What can hang from each mark:
gibon: konopu
vilug: kezad pafev
zuto: pafev
remab: kezad pamuv
vulan: kezad
pafev: bikobo vilug zuto
konopu: zomi
pamuv: gope remab
zomi: kezad konopu tola
kezad: remab vilug
bikobo: pamuv tola

Every row comes from one small tree of marks. Brackets hold a mark, then the marks that hang from it, in alphabetical order. Every link used is in the known rows. Which tree was each row made from?
Known rows:
(pafev bikobo (vilug (kezad remab)) zuto): [-31 -13  -8 -16   3  15  11   5  -1  14  16   1   8   6  -9  13  -2   1
  -4 -25  -9  -2   6   9  19 -12   2  22 -19 -17  33  19   9  -3  17 -21]
(pamuv gope (remab (kezad vilug))): [ -1   0   1   2 -19  13  -4  -8  23  -7  -9 -37 -26  -6 -11  13   8 -16
  28  -5 -35  -9 -28  -1  30  -6  17  43  -6 -22  20  -7  31  29  -5  -2]
(vulan (kezad (remab pamuv) vilug)): [ -7  -6   1 -13  -7  21 -12 -16   5  -7   3 -22 -11   4 -18  -2  22   5
  13 -12 -39   9   7   1  28   2   2  37 -22 -23  -4  -7  16  13  -4  -7]
(vilug (pafev (bikobo pamuv tola))): [-31   7  -7  10  -1  29 -14  10   9   0 -10 -18   2   1 -30  15  15 -14
   0   5 -28  -6 -19   2  17  -8  -9  38 -17 -25  11   6   8  11 -16 -19]
(konopu (zomi tola)): [ -8 -14  -2  -9 -17  11   5  -9  13  -3  12 -22   0  -1 -29   4  16  -9
   8  -3 -21  -7   4  -1  32  -3  -4  25  -8 -20  -3   1  23   4   0 -14]
(bikobo (pamuv gope (remab kezad)) tola): [-24  13   0  14 -15  21 -13   7  27  -5 -14 -28 -16  -9 -28  13   5 -30
  19   5 -24 -15 -33   5  14  -5   8  46 -22 -35  11   9  25  25  -9   1]
(vulan (kezad remab (vilug pafev))): [ -2  -5  10 -12  -6  19  -3 -19  16  -7  -3 -27  -5   6 -18   3  27  -2
  15 -21 -43  12  -3  -4  35  -3   4  39 -18 -21   3 -23  16   2 -12 -12]
(zuto (pafev bikobo vilug)): [-16  -4 -23 -11  -3   6   5   8  -4   1  12 -29  -1  -9 -14  19 -10  -2
   2 -23 -17  -4   9  12  20   0   9  21  -6  -3  43   2  33  19  13 -20]
(vilug kezad (pafev bikobo)): [-29 -10  -3 -12  -5  16  -4   2  10   5  -1 -11  -3   6 -18  19  16  -9
   7 -13 -20  -4 -11  -6  26 -11  -3  36  -6 -11  20  -2  10   1 -16 -16]
(kezad (vilug (pafev (bikobo pamuv) zuto))): [-22   4  -1   5   5  33  -9   0   0  -1  -9 -13  -3   6 -20  21   9  -1
   7  -3 -38   3 -30   2  27 -18  -4  41 -10 -18  25   9   5  13  -1 -21]
(bikobo (pamuv gope remab) tola): [-23   9   0  12  -8  17 -12   9  17  -1 -10 -26 -15  -5 -28  14   9 -32
  20  12 -22  -6 -28   8  12  -4   0  45 -17 -34  11  14  12  18  -8  -3]
(konopu zomi): [ -2 -14  -5 -10  -9   9   2   5  11  -7   9 -13  -6  -7 -28   6   6 -10
   9  -7 -30  -6   2  -5  39  -6  -5  29  -8 -19  10   1  24   5   2 -11]
(pamuv gope (remab kezad)): [-19   3   2  -4 -23  17   2  -2  22  -6  -7 -36 -22  -8 -16   7   5 -22
  21 -17 -28 -13 -21  -2  25  -5  15  44 -13 -25  22   1  33  24   3  -2]
(konopu (zomi (kezad vilug) tola)): [ 21 -23  -5  -7 -15   1  -7 -19  14   0   1 -29   0   2 -31   2  26  -7
   9  11 -28  -1  -1   4  38   2  -5  33  -2 -12   3 -14  25  16  -7 -18]
(pafev (bikobo pamuv tola)): [-30   3  -9  10  -4  23  -9  11   8   4  -7 -16   1  -4 -28  14   5 -10
   3   4 -20  -3 -11   6  19  -8  -7  31 -15 -25  17  19  15  18  -4 -15]
(vilug (kezad (remab pamuv)) (pafev zuto)): [-26  -7   8 -17   3  29  -8   2  -2  -1  11  -4  -4  13 -20  10  25  -5
   6 -17 -28   5 -17  -8  21 -17  -2  39 -35 -27  -4   4  -5 -11  -8 -11]
(pamuv gope remab): [-16   1  -1  -9 -15  11   2   0  13  -4  -3 -33 -20  -3 -15  10   9 -20
  24 -13 -25  -4 -15  -1  23  -6   6  40  -6 -25  21   4  20  20   1  -6]
(kezad (remab pamuv) vilug): [  5  -9  -3  -7  -9  22  -8  -8  -1  -7   4 -25 -12   5 -11   0  21   3
  14  -4 -37  10  -4  -2  27  -2   5  29 -21 -25  -6  -3  10  15  -3  -7]
(pafev vilug): [ -9  -8 -19  -7  -9  19  16   4   9   0  10 -25  -9  -5 -18   8   5  -7
  10 -12 -23  -1   4   3  29  -1   5  30 -11 -16  18  -5  25  20   3 -19]
(kezad remab vilug): [ 12 -13  -1  -6 -12  13   2  -8   9  -5   0 -26  -6   0  -7   3  18   0
  16 -10 -33  13  -2  -3  37  -7   8  27 -17 -25   3  -8  11   9  -2 -11]
(remab (kezad vilug) (pamuv gope)): [-13  -1 -12  -2 -24  26  -2  -6  14 -12  -1 -33 -23   4 -17   7   5  -6
  24  -3 -31  -8 -18  -5  32   5   8  39 -20 -21   7  -4  30  29  -7  -2]
(zuto pafev): [ -4  -3  -7 -10  -5  12   3   1  11  -9   4 -29  -5 -11 -15  14   3 -11
  19 -17 -29   7   1   0  31 -10   8  28 -16 -12  19  -8  34  14   5  -7]
(pamuv gope (remab (kezad (vilug pafev)))): [ -5   4   6   0 -17  19  -9  -8  24 -12 -14 -40 -25  -2 -14  16  18 -19
  25  -8 -45 -12 -39  -5  31  -7  18  49  -9 -20  17 -17  25  23 -15  -4]
(zomi konopu): [-21  -6  -3  -7 -16  17  10   2  15  -2   8 -26  -8   0 -31   2   9 -16
  13 -14 -33  -1   4  -5  36 -15   0  26  -8 -22   7   1  28  19  15 -11]
(vilug pafev): [-12  -2  -2  -9  -9  26   2   3  11  -7  -2 -27  -8   1 -22  10  22 -11
  15 -13 -35   3 -11  -9  34  -9   0  38 -11 -17   6 -15  16   9 -13 -16]
(zuto (pafev bikobo)): [-23  -1 -12 -15  -4   8  -1   4   3  -3   2 -29  -2  -8 -14  17   0  -5
   9 -23 -22   3   5   4  25  -7   4  26  -6  -7  35   4  33  15   9 -12]
(pamuv (remab kezad)): [-12   0   1  -2 -15  21  -1  -5  21  -6  -7 -29 -16 -17 -17   5  15 -17
  15 -16 -38  -9 -16  -2  31 -15  16  41  -7 -21  16  -5  33  27   2  -5]
(vilug (kezad remab) pafev): [-10 -12  10 -14  -8  13   1  -2  11   1   3 -14  -2   7 -16   6  25 -11
   9 -17 -25   5  -9  -7  27  -9   0  34 -26 -26  -3 -12   5 -10 -16  -8]
(vilug (kezad (remab pamuv))): [-16 -14  -1 -15 -10  19  -4   2   0   1  11 -10  -9   6 -16   0  18  -6
  10  -9 -21   3   0  -4  19  -5  -1  30 -28 -25  -9   3   4  -1  -8  -3]
(pafev (bikobo (pamuv gope remab)) vilug): [-33   6 -18   2 -11  14  -2  11  -4   6  -1 -27 -20  -5 -18  13  -7 -11
   2  -4 -14 -19 -13  17   4   8   6  40  -1 -21  40  25  12  29   9 -13]
(gibon (konopu (zomi (kezad vilug)))): [ 31 -33  -6  -4 -13   1   3  -5  16  -1  -9 -24   0  -9 -30   8  10  -7
  13   5 -37   5  -4   0  48 -19  -5  38  -1  -4  15 -14  38  21 -10  -9]
(zomi (kezad remab vilug) konopu tola): [  7 -17   7  -7 -23   4   0 -24  10   3   4 -42   3  12 -27 -12  30  -8
   6  -7 -28   8   5   6  30  -1   5  26 -13 -25  -4 -15  25  20  14 -13]

Write each row's tree:
[-41   4  -8  -1  -1  30   1   8  -2   3  -1  -6  -1  -1 -26  13  -4  -3
   2 -12 -25   0 -14   5  23 -15  -7  35  -9 -20  33  27  12  15  17 -18]	(pafev (bikobo pamuv) zuto)
[-16 -10  -3  -8 -25  12   4 -14  15   5   4 -40   1   7 -39  -6  24 -16
   6  -9 -22  -1   6   1  28  -5  -2  30  -4 -19   7 -12  32  26  17 -15]	(zomi kezad konopu tola)
[ -5  -3   1 -10 -16  21  -7  -5   1 -11   1 -36 -18  17 -14   3  22  -2
  18  -5 -34   2 -17  -6  22   8   4  38 -30 -29  -4  -8   2   9 -15  -5]	(kezad (remab (pamuv gope)) (vilug pafev))
[-40  12   0   1 -10  22 -13   5   0  -1 -11 -31 -20   2 -24  13   8 -17
   6  -7 -26 -15 -28   5  10   0   2  51  -4 -23  30  15   8  18  -2 -10]	(vilug (pafev (bikobo (pamuv gope remab))))
[-22 -14 -14 -16 -17  11   4  10  -1   4  20 -14 -15  12 -13   2   4  -5
   8 -11  -5  -8   2   4  12  15   5  31 -31 -27   5  10   6   4  -3  -6]	(pafev (vilug (kezad (remab (pamuv gope)))))
[  1 -19  -6 -11 -20   4  -2 -11  12   1   4 -26   3  -2 -35  -3  24 -10
   5  -2 -18  -7   4   1  33   3  -7  33  -4 -15   5  -8  30  12   0 -19]	(konopu (zomi kezad tola))
[ -6 -13 -16 -12   1   2   9   8   9   4  16 -11  -3  -7 -15  24  -1 -14
  12 -11 -12  -2   0   8  22  -4  10  25 -17  -6  25 -10  27   6  -6 -11]	(zuto (pafev (vilug kezad)))
[-25   7 -11  -1  -4  13  -7   8  -2  -1   0 -22  -4  -9 -21  14  -3  -6
   5 -15 -23  -2  -4   9  16  -5   4  31 -11 -12  31  12  28  18  12  -8]	(zuto (pafev (bikobo pamuv)))
[-24  -4  -5 -14 -23  20   1   3  -2  -8   7 -32 -16   9 -16  -5  10  -5
  13 -19 -20   1   1  -2  17   9   1  32 -28 -31   2   9  12  11   6  -5]	(kezad (remab (pamuv gope)))
[-16  10   3  17  -8  24 -15   4  24  -3 -13 -19 -11 -17 -28  11  12 -28
  11   5 -33 -12 -30   4  18 -15   9  42 -17 -31   3   5  25  24  -9  -3]	(bikobo (pamuv (remab kezad)) tola)
[ -6  -9  -4  -9 -18  17  -4  -5   1  -9   4 -33 -19  13  -8   1  12  -1
  20  -7 -27   5  -8  -2  25   8   4  32 -26 -29   0   4   8  13  -2  -3]	(kezad (remab (pamuv gope)) vilug)
[-36   0  -1 -11   1  30   1   3   4  -1  -3 -16   1   4 -21  19   9  -3
   5 -24 -31   2 -14  -6  30 -18  -5  38 -10 -16  31   6  12  10   7 -25]	(vilug (pafev bikobo zuto))
[ -8 -11 -12 -18  -3   4  -3   8  -8   2  23 -11  -4   1 -12  12   7  -3
   4 -13 -12  -1   8  10  10   4  11  23 -32 -17   7   0  16   0  -2  -6]	(zuto (pafev (vilug (kezad (remab pamuv)))))
[-40  -3  -1  -7  12  25 -10   9  15   6   0   1  10   5 -22  32  15 -17
   7  -4 -21   2 -21  -3  25 -27 -11  34 -19 -20  22   8   3  -3 -15 -23]	(vilug kezad (pafev (bikobo tola) zuto))
[-37  10   0   1   4  28  -8   3  -3   3  -7 -10  -7  -8 -21  17   1 -10
   4 -11 -29  -4 -21   8  17 -20   1  44   0 -20  35  29   8  19  18 -14]	(pafev (bikobo (pamuv remab)) zuto)
[-33 -12 -16 -12   5  17  10  11   2  12  13   2   3   2 -13  23  -6  -3
   1 -13 -11  -4  -1   7  23 -15  -2  28  -8 -10  41  16  11   9  10 -25]	(pafev bikobo (vilug kezad) zuto)
[  3 -30  -2  -8 -24   7   7 -14  15   7  -2 -31   9  -7 -35  -3  19 -10
   5  -5 -21   0   6   1  36 -11  -6  35   0  -7   4  -7  37  17  -2 -14]	(gibon (konopu (zomi kezad tola)))
[-38   5 -13   7 -13  18  -5  13  11   2  -7 -24  -2   3 -25  14  -2 -17
   9   5 -10  -7 -12   7  13   5  -9  34 -18 -28  26  22  15  17  -1 -12]	(pafev (bikobo (pamuv gope) tola))
[ -8  -1   7 -14  -4  27 -16 -16   3  -9  -1 -24 -12  10 -19   1  33   3
  12 -13 -45   7  -4  -4  29   4   2  40 -25 -22 -10 -18  11   6 -16  -9]	(vulan (kezad (remab pamuv) (vilug pafev)))
[-28   8 -14   8 -11  21  -5   6   3   3  -3 -23 -16 -15 -22   9  -4  -9
  -6  -9 -27 -24 -17  16  11  -4  17  41  -2 -15  31  13  29  32  12 -12]	(pafev (bikobo (pamuv (remab kezad))) vilug)
[-21   7  -1   4 -16  17  -6   2  10  -3  -6 -30 -22  -5 -23   8   5 -23
  19  -3 -23  -9 -25   6  16  -2   4  47 -11 -29  18  14  12  22   1  -2]	(bikobo (pamuv gope remab))
[-41   9  -3   8   8  35 -13  12   8   4  -9  -8   7   3 -31  23   9 -12
  -1   0 -29   1 -28   3  20 -18 -10  38 -21 -27  19  18   5   9  -4 -23]	(vilug (pafev (bikobo pamuv tola) zuto))
[ -6 -19  -7 -13  -9   8  14   4   8   8  15 -11  -1   1 -12   5   9  -5
   7 -15 -10   1   7   5  21  -2   7  24 -23 -21   7  -4  10  -1  -1 -13]	(pafev (vilug (kezad remab)))
[ 25 -27   4  -9 -17  -3  -6 -21   6   0   4 -31   5   4 -25  -8  30  -2
   4   0 -24   2   3   6  35   6  -2  30 -12 -21  -4 -11  19   7  -3 -16]	(konopu (zomi (kezad remab vilug) tola))
[-24   9 -15  13   4  20 -12  12   2  10  -4 -17  -6 -11 -23  20   4 -16
  -4  11 -23 -16 -12  19   6  -3   3  37  -6 -21  23  20  11  24   1 -18]	(pafev (bikobo (pamuv remab) tola) vilug)
[-30   1 -10  -6 -28  26   2   3  13  -8   3 -34 -22   0 -24   2   3 -12
  19 -14 -25 -13 -13  -7  24   4   7  39 -21 -22  11   6  33  24   0  -3]	(remab kezad (pamuv gope))
[ -7  -2   5 -10   3  34 -10  -6  -4  -9   0 -18  -7  10 -16  10  26   3
  11 -10 -46  10 -20  -7  28 -10   3  37 -28 -26  -6  -1  -4   5  -6 -15]	(kezad (remab pamuv) (vilug (pafev zuto)))
[ 10 -23   0 -14 -18  -4  -5  -2   3  -3   3 -23   1  -3 -32 -10  16  -7
   0 -14 -26  -4   9   1  35   2  -4  31 -14 -22   8  -3  26   4   8 -14]	(konopu (zomi (kezad remab)))
[  8  -9   7  -6  -8  18  -1  -9   9  -9  -4 -29  -7   6  -9   7  28  -2
  14 -12 -39  10 -14  -6  35  -7   7  33 -22 -25  -1 -18   7   3 -12 -14]	(kezad remab (vilug pafev))
[-35  -3 -21  -1   7  25   4  11   7   7   7  -9   9  -2 -20  24  -5  -8
   1  -8 -18  -4  -1   9  21 -13  -5  24 -15 -19  35  18  18  16  10 -30]	(pafev (bikobo tola) vilug zuto)
[-35  -8   8 -19   2  18  -1   0   2   5   3  -3   7  12 -12  14  16  -2
   0 -26 -19   1 -12  -3  26 -19  -3  34 -21 -21  23   7   1 -12   2 -19]	(vilug (kezad remab) (pafev bikobo zuto))
[-13  -6   1 -16 -15  18  -8 -14   8  -8   4 -29 -17  12 -17  -3  14   1
  20 -14 -27   6   2   1  26  14   3  41 -28 -25   4   0  17  11  -4  -3]	(vulan (kezad (remab (pamuv gope)) vilug))
[-11  -3  14 -15   4  27  -2 -18  15  -7  -2 -17   0   8 -18  10  22   1
  15 -27 -44  17  -9  -3  37 -13   3  40 -26 -22   9 -11  12  -4  -2 -18]	(vulan (kezad remab (vilug (pafev zuto))))
[-26  -5  -1 -17 -11  26  -4 -10   1  -4   7 -20  -9   2 -23  -8  17  -1
   8 -24 -29   6  15  -1  24   5   0  36 -25 -26  -4   2  18   8   2  -7]	(vulan (kezad (remab pamuv)))
[-24  -8   3 -17 -15  16  -6   3   2  -4   8 -20 -14  18 -17   3  22 -12
  13 -11 -17  -4 -14  -8  15   4   1  39 -36 -27  -6   0   1  -7 -17  -4]	(vilug (kezad (remab (pamuv gope))) pafev)
[  7 -24   3 -16 -23  -1  -2 -13   4   1   6 -30   8   3 -30 -15  27  -7
  -2 -12 -18  -2  10   2  28   9  -2  30 -13 -24  -2  -5  22   3   6 -14]	(konopu (zomi (kezad remab) tola))
[-28   0 -23   4  -7  20   5  10  -3   8   4 -16  -7  -3 -23   9  -6  -1
  -6  -8 -17 -12   0  12  14   3   1  32  -5 -16  29  15  18  23  10 -21]	(pafev (bikobo pamuv) vilug)
[-23 -14   0 -16 -19  14   0   4   2  -1  11 -16 -14  13 -15   0  10  -9
  16 -11 -11  -1  -3  -4  13   5  -2  34 -31 -30   1   9   5   1  -6   1]	(vilug (kezad (remab (pamuv gope))))
[ 20 -19   1  -6 -13   7 -11 -18  11  -2  -2 -31   0   6 -32   4  36  -8
   6  11 -35  -5 -13   1  39   3  -6  38  -7 -12  -3 -24  19  11 -21 -21]	(konopu (zomi (kezad (vilug pafev)) tola))
[  1  -6   2  -7  -6  26 -13  -5  -1  -9   1 -27 -13  10 -15   4  30   3
  13  -4 -41   4 -12  -6  28  -1   4  35 -25 -25 -15 -13   4   8 -17 -11]	(kezad (remab pamuv) (vilug pafev))
[  4 -14  -2  -2 -21   9  -1 -21  17   4   2 -40  -2   9 -32  -3  28 -12
  13   4 -28   3   0   4  35  -6   1  30  -3 -15   4 -18  30  28   5 -14]	(zomi (kezad vilug) konopu tola)
[-35 -12 -17  -5  12  18   2  14  14  16  10   6   9   2 -18  30  -2 -12
   1  -2  -7  -5  -5  10  20 -18  -6  24 -19 -15  33  18  12   6  -2 -28]	(pafev (bikobo tola) (vilug kezad) zuto)
